What can hang from each mark:
Z183: Z185 Z544 Z593
Z424: Z593
Z185: Z183
Z568: Z957
Z957: Z568 Z795 Z911
Z593: Z424 Z544
Z544: Z183
Z911: Z185 Z957
Z795: Z957

Every row comes from one small tree of marks. The marks that hang from a mark follow it in brackets, in the order of their numbers. Every link used is in the known rows. Which tree was each row made from?
Known rows:
Z544[Z183[Z593]]: [-3.72, -2.77, 0.21, 0.09, 1.89, -0.16, -0.92, -1.19, -2.00, -1.02, 1.91, 0.99, 1.01, -0.44, 0.07, 1.86, 0.49, 0.73, -1.53, -0.20, -0.58, 0.15, 0.29, -0.42, 2.34]
Z544[Z183[Z593[Z424]]]: [-4.59, -3.64, -0.17, 0.31, 1.87, -0.90, -0.67, -1.34, -2.14, -1.93, 1.25, 1.42, 2.47, -1.37, -0.80, 3.63, 0.32, 0.17, -1.27, -1.30, -0.45, -0.71, 1.34, 0.07, 3.91]
Z911[Z957[Z568 Z795]]: [5.85, 1.34, 0.00, -0.14, -4.37, 1.64, 1.32, -0.59, 1.88, 3.22, 2.12, 0.25, 3.73, -5.74, 0.29, -3.08, 0.19, -5.57, -1.77, 1.37, 1.39, -0.03, 0.03, 0.13, -1.50]
Z568[Z957[Z795 Z911[Z185[Z183[Z544 Z593]]]]]: [3.06, -0.27, -1.88, 2.28, -3.42, 1.00, -1.50, -0.99, -0.93, 0.02, 5.00, 1.85, 1.10, -3.69, 0.98, -2.73, 2.29, -2.87, -2.64, -1.91, -0.17, -0.24, 3.88, 0.09, -2.17]
Z568[Z957]: [2.00, 0.11, -1.43, -0.67, -1.32, 0.17, 0.44, 0.92, 1.40, 0.19, 0.66, -1.72, -0.76, -0.38, -0.83, -1.27, 0.34, -1.80, -2.18, 1.24, 0.19, -0.15, 1.51, 0.92, -1.68]
Z795[Z957[Z911[Z185]]]: [2.12, 3.01, 1.43, -0.15, -4.84, 1.49, -0.65, -0.55, 1.26, 0.56, 3.39, 0.40, 0.37, -3.26, -0.42, -3.63, 2.89, -4.48, -1.15, -0.96, 0.39, -1.58, -0.24, 0.67, -2.54]
Z593[Z424 Z544[Z183]]: [-3.71, -3.01, -0.58, 0.94, 2.36, -1.46, -0.78, -1.44, -1.49, -1.41, 2.42, 1.43, 2.78, -2.91, -0.76, 4.09, 0.92, -0.33, -0.09, 0.32, -0.32, -1.22, 2.13, -0.27, 4.32]
Z957[Z568]: [2.46, 0.57, 1.46, -0.05, -2.81, 0.38, 1.71, -0.20, -0.04, 1.30, 0.71, -0.72, 0.92, -2.83, -0.15, -0.74, 0.88, -1.90, -0.29, -0.39, 0.53, -0.41, 1.10, 0.13, 0.30]
Z795[Z957[Z568 Z911[Z185[Z183[Z593]]]]]: [2.47, 1.48, 3.47, 0.67, -6.08, 0.41, 0.98, -1.52, -1.07, 0.05, 4.46, 1.71, 1.90, -4.95, 0.50, -3.98, 4.16, -4.57, -1.04, -3.24, -0.80, -1.45, 2.08, 0.63, -0.43]
Z424[Z593[Z544[Z183[Z185]]]]: [-2.66, -4.52, 1.13, 2.77, 2.58, -1.85, -0.14, -1.22, -3.66, -1.59, 3.30, 2.70, 0.12, -0.93, 0.81, 2.74, 0.14, 2.61, -1.45, 0.29, -2.02, -1.37, 1.72, 0.08, 3.71]
Z911[Z185[Z183]]: [-0.06, 1.46, 0.17, 2.37, -1.74, -0.23, -0.05, -0.86, -2.78, -1.96, 1.93, 0.27, 0.88, 0.32, 1.19, -1.47, 1.78, 2.57, 0.87, -2.89, -1.24, -0.80, 1.26, 0.26, 0.26]
Z957[Z795 Z911]: [3.41, 0.94, -0.34, 0.03, -2.80, 1.71, -0.56, 0.06, 2.29, 1.53, 2.05, 0.89, 1.37, -2.37, 0.02, -1.45, 0.26, -3.60, -0.28, 0.77, 0.92, 0.68, -0.72, -0.38, -2.63]
Z911[Z185[Z183] Z957[Z568]]: [4.10, 2.83, 1.21, 1.60, -5.39, 0.79, 0.98, -1.57, -1.79, -0.45, 4.14, 0.54, 2.74, -4.28, 1.22, -4.29, 2.78, -1.41, -0.75, -2.06, -0.73, -1.62, 2.18, 1.01, -0.26]
Z183[Z544]: [-0.97, -1.39, -0.46, 1.50, 1.26, -0.34, -1.51, -1.06, -1.51, 0.30, 1.24, 1.73, -0.13, -1.54, 0.87, 0.66, 0.64, -0.07, -0.11, -0.54, -0.10, -0.36, 1.53, -0.99, 0.94]
Z183[Z185 Z544 Z593]: [-2.38, -5.74, -0.21, 2.27, 2.13, -1.28, -1.80, -1.47, -3.94, 0.13, 1.45, 4.22, -1.29, -0.42, 1.67, 1.92, 0.23, 0.88, -0.91, -2.88, -0.67, -1.39, 4.37, 0.23, 2.96]
Z957[Z568 Z911]: [3.96, 1.58, 2.43, -0.75, -4.83, 1.41, 0.83, -0.27, 1.23, 0.94, 2.71, 0.22, 0.30, -3.81, -0.37, -1.78, 2.07, -3.82, -0.36, -0.21, 0.38, -0.47, 1.37, 0.37, -1.26]
Z568[Z957[Z795]]: [3.72, 0.11, -2.52, 0.06, -1.98, 0.84, 0.71, 1.02, 2.30, 1.95, 0.59, -1.76, 1.13, -1.62, -0.61, -1.66, -0.52, -3.24, -2.37, 1.92, 1.05, 0.63, 0.71, 0.41, -2.67]
Z795[Z957]: [0.26, 0.30, 1.15, -0.49, -1.25, -0.34, 0.51, -0.03, 1.02, 1.08, 0.35, -0.01, 0.97, -1.51, -0.36, -1.79, 0.96, -3.30, -0.59, 0.46, -0.05, -0.51, -1.04, 0.16, -0.52]
Z795[Z957[Z568 Z911[Z185[Z183[Z544]]]]]: [3.09, 1.95, 3.02, 1.78, -6.17, 0.47, 0.17, -1.68, -1.22, 0.53, 5.25, 1.75, 1.85, -5.78, 0.99, -4.12, 4.70, -4.73, -0.27, -2.56, -0.82, -1.83, 2.36, 0.02, -0.74]

Which tree is each row?
[-1.17, -0.75, 1.53, 1.96, -2.82, -0.82, -1.44, -2.26, -2.32, -1.61, 4.09, 4.08, 2.32, -4.34, 0.47, -1.31, 3.60, -3.42, -0.64, -4.33, -1.28, -2.21, 3.10, 0.32, 1.49]	Z795[Z957[Z911[Z185[Z183[Z544 Z593[Z424]]]]]]
[3.42, 2.27, -0.60, 0.58, -4.53, 0.99, -0.33, 0.20, 0.23, -1.80, 4.04, -0.65, -0.68, -1.06, -0.06, -3.52, 2.80, -1.46, -1.60, -1.02, -0.86, -0.90, 2.74, 1.37, -2.78]	Z568[Z957[Z911[Z185[Z183]]]]
[3.00, 0.01, -1.84, 1.43, -4.44, 0.64, -0.21, -0.44, 0.11, -1.07, 3.43, 1.01, 2.55, -3.42, -0.44, -1.65, 1.73, -3.37, -2.38, -2.49, 0.03, -0.77, 3.71, 1.20, -1.38]	Z568[Z957[Z795 Z911[Z185[Z183[Z593[Z424]]]]]]
[-4.08, -4.65, 0.23, 2.70, 2.50, -2.92, -0.92, -2.21, -4.60, -2.84, 0.91, 4.57, 2.34, -1.10, 1.26, 2.54, 1.01, 1.49, 0.89, -4.02, -2.34, -0.68, 4.00, -0.51, 4.97]	Z185[Z183[Z544 Z593[Z424]]]
[-3.48, -3.83, -0.36, 0.72, 2.66, -1.95, -0.81, -1.74, -2.11, -0.79, 0.71, 3.54, 1.69, -3.05, -0.41, 3.53, -0.07, -0.74, -0.85, -2.16, -0.11, -0.94, 3.80, -0.06, 4.45]	Z183[Z593[Z424 Z544]]
[-3.00, -3.40, 0.85, 1.66, 2.87, -2.49, -0.32, -1.66, -3.63, -1.78, 1.87, 3.68, 1.05, -0.15, 1.66, 0.94, 0.85, 1.92, 0.86, -1.92, -2.26, 0.37, 2.80, -0.54, 3.64]	Z185[Z183[Z593[Z544]]]
[1.65, -0.01, -1.21, 2.60, -1.39, 0.17, -1.06, -2.42, -2.41, 0.22, 4.81, 3.59, 3.83, -4.55, 1.98, -2.61, 1.20, -1.36, -1.51, -1.97, -0.35, -0.58, 2.39, -0.07, 0.67]	Z911[Z185[Z183[Z593[Z544]]] Z957[Z795]]
[-3.32, -4.88, -0.53, 1.68, 2.08, -1.87, -0.73, -1.23, -2.38, -1.43, 2.54, 1.89, 1.87, -1.66, -0.20, 4.38, 0.82, 0.35, 0.23, -0.32, -0.71, -2.09, 3.39, 0.85, 4.85]	Z593[Z424 Z544[Z183[Z185]]]
[-3.33, -6.62, -0.56, 2.51, 2.04, -2.10, -1.61, -1.71, -4.08, -0.97, 0.67, 4.65, 0.43, -1.45, 0.68, 3.78, 0.13, 0.25, -0.69, -4.10, -0.58, -2.35, 5.49, 0.80, 4.72]	Z183[Z185 Z544 Z593[Z424]]
[1.93, 0.74, 3.30, 1.11, -4.86, -0.08, 0.48, -2.04, -1.59, 0.46, 5.64, 2.85, 2.00, -6.28, 0.77, -3.34, 4.37, -4.72, -0.96, -2.75, -0.78, -1.63, 3.20, 0.33, 0.57]	Z795[Z957[Z568 Z911[Z185[Z183[Z593[Z544]]]]]]
[1.82, 0.51, 3.20, 1.75, -5.18, 0.19, -0.14, -2.27, -2.26, 0.35, 5.29, 3.07, 1.79, -6.13, 1.11, -3.50, 4.53, -4.61, -1.16, -3.65, -0.91, -1.75, 3.24, -0.09, 0.32]	Z795[Z957[Z568 Z911[Z185[Z183[Z544 Z593]]]]]
[6.49, 3.49, -0.59, 1.19, -6.46, 2.69, 0.69, -1.22, 0.74, 3.05, 3.65, -0.31, 3.73, -6.93, 0.40, -4.09, 1.34, -4.79, -2.51, -0.54, 2.07, -1.20, 0.84, 0.51, -2.35]	Z911[Z185 Z957[Z568 Z795]]
[4.06, 2.92, -0.88, 1.12, -4.76, 2.76, -1.11, -0.42, 1.25, 1.32, 3.35, 0.34, 1.37, -3.41, 0.12, -2.33, 1.29, -2.82, -0.99, -0.99, 1.47, -0.29, -0.03, -0.11, -3.39]	Z957[Z795 Z911[Z185]]
[-2.14, -5.25, 0.06, 1.31, 2.40, -1.63, -0.82, -1.20, -3.02, 0.18, 1.71, 3.70, -1.11, -0.52, 1.19, 2.08, 0.02, 0.71, -0.74, -1.75, -0.61, -1.13, 4.21, 0.77, 3.34]	Z183[Z185 Z593[Z544]]
[4.01, 0.62, 1.22, 2.46, -5.06, 1.01, 0.28, -2.08, -1.68, 1.20, 5.69, 2.75, 3.20, -6.54, 1.42, -2.22, 2.84, -3.27, -0.57, -2.89, 0.22, -0.40, 3.59, -0.38, -0.08]	Z957[Z568 Z795 Z911[Z185[Z183[Z593[Z544]]]]]
[5.08, 1.03, -1.74, -0.55, -3.81, 1.81, 0.00, 1.01, 3.43, 1.52, 2.46, -0.92, 0.53, -2.45, -0.78, -2.60, 0.56, -5.05, -2.52, 1.99, 1.03, 0.54, 0.84, 0.55, -4.03]	Z568[Z957[Z795 Z911]]
[3.77, 2.93, 3.39, 0.75, -7.00, 0.78, 1.26, -0.98, -0.14, 0.29, 4.47, 0.41, 1.96, -4.69, 0.35, -4.63, 4.31, -4.61, -0.21, -2.11, -0.72, -1.56, 1.17, 0.69, -1.45]	Z795[Z957[Z568 Z911[Z185[Z183]]]]
[-4.17, -5.76, -0.08, 1.06, 1.51, -1.34, -0.58, -1.09, -3.07, -1.98, 1.39, 2.01, 1.49, 0.01, -0.22, 3.90, 0.25, 1.02, -1.01, -2.01, -0.91, -1.68, 2.72, 1.17, 4.54]	Z544[Z183[Z185 Z593[Z424]]]
[4.55, 1.37, 1.44, 2.10, -6.30, 1.67, 0.71, -1.47, -1.24, 0.88, 4.51, 1.64, 3.13, -5.27, 1.16, -2.93, 2.59, -3.07, -0.60, -3.33, 0.17, -0.22, 2.45, -0.07, -1.11]	Z957[Z568 Z795 Z911[Z185[Z183[Z593]]]]
[5.86, 2.84, 0.19, 2.27, -6.09, 1.38, 1.24, -1.43, -0.90, 1.19, 4.10, 0.45, 4.63, -5.52, 1.52, -4.50, 1.94, -2.98, -0.99, -1.47, 0.06, -0.87, 1.29, 0.40, -1.24]	Z911[Z185[Z183] Z957[Z568 Z795]]
[4.36, 3.43, 2.77, -0.21, -7.24, 1.82, 0.81, -0.66, 1.25, 1.71, 4.05, -0.28, 1.16, -5.87, -0.48, -4.20, 3.77, -6.08, -1.49, -1.35, 0.85, -1.84, 0.91, 0.75, -2.35]	Z795[Z957[Z568 Z911[Z185]]]
[3.79, 0.74, -1.52, 1.27, -4.32, 1.34, -0.46, -0.27, 0.20, -0.23, 4.10, 0.53, 1.26, -2.59, 0.35, -3.19, 1.80, -2.82, -2.56, -1.49, -0.14, 0.03, 2.72, 0.74, -2.84]	Z568[Z957[Z795 Z911[Z185[Z183[Z593]]]]]
[2.14, 0.89, -0.07, 2.17, -3.54, 1.28, -0.88, -1.25, -1.19, -0.43, 3.82, 2.44, 2.20, -2.39, 1.29, -2.21, 1.75, -1.18, -0.34, -2.96, -0.28, 0.03, 1.33, -0.17, -1.43]	Z957[Z795 Z911[Z185[Z183[Z593]]]]
[1.20, 1.28, -0.50, 2.86, -1.97, 0.15, -1.77, -2.16, -3.02, -1.32, 4.56, 2.55, 1.80, -2.91, 1.97, -3.05, 2.47, 0.20, -0.58, -2.23, -1.24, -1.51, 2.37, 0.13, 0.38]	Z911[Z185[Z183[Z544]] Z957]
[1.88, 0.53, 1.05, 1.69, -4.55, -0.25, 0.80, -2.38, -3.04, -1.50, 3.55, 2.35, 4.07, -5.38, 0.63, -2.06, 2.44, -1.86, -1.45, -4.33, -0.74, -2.30, 4.08, 1.43, 2.33]	Z911[Z185[Z183[Z593[Z424]]] Z957[Z568]]
